Each row was made from one small tree. The marks that hang from a mark follow it in brackets, in alphabetical order. Every link used is in the known rows. Write each row's tree.
Known rows:
P{F S}: [-1.48  0.09 -1.48 -0.32  0.48  2.73 -0.89  0.67  1.53  0.09 -1.69  0.77
  0.26 -0.53 -1.06 -4.04]
P{F N{G} S T}: [-2.08 -1.11 -2.45 -0.82  3.77  5.39 -0.09  1.41  1.99 -0.77 -2.78  0.03
  2.43 -0.77  0.14  4.57]
N{D G P{F T{X}}}: [ 1.97  2.01  1.96 -4.00  2.88  5.42 -0.51  0.74  3.10  1.76 -2.23  3.16
  1.40 -1.85  2.64 -0.33]
P{N{D G} S}: [-0.63 -0.46 -0.63 -4.62  5.73  6.97  0.18  1.15  1.14 -1.15 -1.54  0.72
  2.06 -0.24  0.84  1.22]
T{P{F N S} X}: [-4.41 -4.92 -2.66 -1.72  0.10  5.68 -0.95 -0.26  0.13  2.85 -1.87  3.49
  0.03 -0.69 -0.60 -2.15]
N{D G P{F T}}: [ 2.97  4.04  2.54 -3.66  3.08  5.10 -0.12  1.21  4.50 -0.55 -1.59  2.50
  2.29 -1.56  1.93  2.81]
N{P{F T}}: [ 0.67  2.10  0.49 -0.84 -0.83  1.47 -0.30  1.25  3.58 -0.14 -1.07  2.03
  1.06 -1.61  0.90  2.81]
D{N{P{T}}}: [ 0.07 -1.01 -0.93 -2.76 -0.91  0.53  0.07  2.53  0.26 -0.09 -1.04  1.72
  0.04 -1.10  2.40  5.28]
D{N{G P{F S T{X}}}}: [-2.68 -2.40 -2.17 -3.97  3.31  5.21 -1.29  2.16  1.45  2.60 -3.69  1.99
  0.39 -1.82  2.38 -0.73]
N{D G P}: [ 2.19  3.03  3.09 -5.15  5.54  4.66 -0.04  0.42  3.51 -0.51 -0.27  1.44
  1.62 -0.98  1.96  0.50]
T{P{F N S}}: [-3.44 -3.14 -2.32 -1.50  0.31  5.36 -0.43  0.22  1.65  0.67 -1.21  2.85
  0.78 -0.57 -1.18  0.82]
D{N{G}}: [-1.18 -2.16 -0.49 -2.20  3.67  1.93 -0.22  0.88 -0.05  0.36 -0.83 -0.75
 -0.16 -0.09  1.76  1.85]
X{T{P{F N{D G} S}}}: [ 0.42 -0.55 -0.85 -5.39  2.93  8.08 -0.04 -0.29 -0.33  0.95 -1.81  4.18
  2.05 -0.26 -0.78  1.92]
T{P{F} X}: [-1.69 -2.44 -0.12  0.08 -1.99  2.13 -0.96 -1.64  0.13  3.88 -0.73  3.26
 -0.91 -0.47 -0.24 -3.84]
D{N{P{F T{X}}}}: [-1.26 -2.17 -0.97 -2.96 -1.30  2.48 -0.94  2.19  1.25  2.43 -2.29  2.73
 -0.69 -2.15  2.72  1.02]
P{F N{G} S T{X}}: [-3.11 -2.93 -2.92 -1.17  3.43  5.84 -0.58  0.79  0.80  1.50 -3.38  0.69
  1.72 -1.13  0.75  1.61]
F{P{N{G} S T{X}}}: [-2.05 -4.27 -1.77 -1.62  2.56  1.97 -0.54  0.87  0.30  2.54 -2.61 -0.48
  1.34  0.48  1.38  0.54]

Write each row's tree:
[-1.85 -2.49 -2.64 -2.74 -0.68  4.79 -0.20 -0.19 -1.62  1.29 -1.35  3.63
  0.97 -0.38 -1.81  2.23] : X{T{P{F N S}}}
[-2.98 -1.31 -2.28 -1.60  1.93  5.16 -0.59  1.37  2.30 -0.57 -1.67  0.55
  0.97 -1.05 -0.55  0.45] : P{F N S}
[ 0.62 -0.64  0.07 -2.94  2.44  6.43  0.01  0.86  1.78  1.17 -2.39  2.00
  1.74 -1.34  2.15  3.10] : P{F N{D G} T{X}}
[-0.53 -3.29 -0.06 -3.89 -0.38  4.88  0.16 -0.52 -1.01  2.38 -0.23  4.20
  0.04 -0.25  1.06  0.63] : T{P{N{D}} X}
[ 1.44 -1.16 -0.98 -3.15 -1.29  2.20  0.26  2.39  0.95 -0.29 -1.69  1.70
  1.50  0.60  1.01  1.42] : F{P{N{D} S T}}
[ 0.54 -2.95 -1.09 -3.44 -1.39  2.69 -0.21  1.95 -0.50  2.10 -2.31  2.22
  0.78  0.28  1.60 -1.25] : F{P{N{D} S T{X}}}
[ 0.73  1.51  0.17 -4.55  3.41  6.61 -0.92  1.27  2.49  1.75 -3.37  3.34
  1.73 -1.59  1.85 -2.97] : N{D G P{F S T{X}}}
[ 1.88  0.10 -0.72 -2.31 -1.07  3.14  1.11  1.82 -0.28 -1.50 -0.78  2.04
  1.56 -0.40  1.44  6.53] : P{N{D} T}
[ 0.50  0.17  1.20 -4.17  5.17  5.62  0.44  0.55  1.83 -1.15 -0.45  0.55
  1.81 -0.36  1.55  3.75] : P{N{D G}}
[ 0.31 -2.90 -0.66 -4.02  2.38  4.12 -0.24  1.27  0.56  2.09 -2.69  1.14
  1.57  0.43  2.05 -0.24] : F{P{N{D G} S T{X}}}
[ 1.63  3.36  0.60 -4.22  3.87  6.27 -0.41  1.77  3.58 -0.66 -2.75  2.98
  2.49 -1.35  1.33 -0.20] : N{D G P{F S T}}
[-2.27 -3.28 -0.65 -4.71  4.09  8.90 -0.73 -0.45  1.37  2.71 -2.35  4.00
  1.16 -0.68  0.48 -2.54] : T{P{F N{D G} S} X}
[-1.04 -2.51  1.21 -4.20  3.07  7.80 -0.45 -0.96  2.18  2.66 -1.22  3.90
  0.96 -0.84  1.27  0.26] : T{P{F N{D G}} X}
[-2.13 -3.25 -1.49 -4.17  0.02  7.57 -0.69  0.26  0.31  2.57 -1.92  4.95
  0.31 -0.73  0.17 -3.16] : T{P{F N{D} S} X}
[-0.47 -1.67 -2.53 -2.94 -0.57  6.46 -0.24  1.94  0.12  1.10 -3.24  3.42
  1.10 -1.15  0.99 -0.14] : P{F N{D} S T{X}}
[-2.74 -4.20 -4.09 -0.84 -0.39  2.85  0.03  1.24 -2.30  1.21 -2.52  1.31
  0.78 -0.42  0.55  2.16] : P{N S T{X}}
[-4.59 -4.59 -1.87 -2.42  4.05  7.05 -1.00 -0.93  1.24  3.08 -2.22  2.48
  0.79 -0.63 -0.08 -1.44] : T{P{F N{G} S} X}
[ 1.65 -2.17  1.24 -3.58  1.67  2.83  0.04  0.80  1.31  2.16 -1.55  1.00
  1.30  0.30  2.73  2.32] : F{P{N{D G} T{X}}}
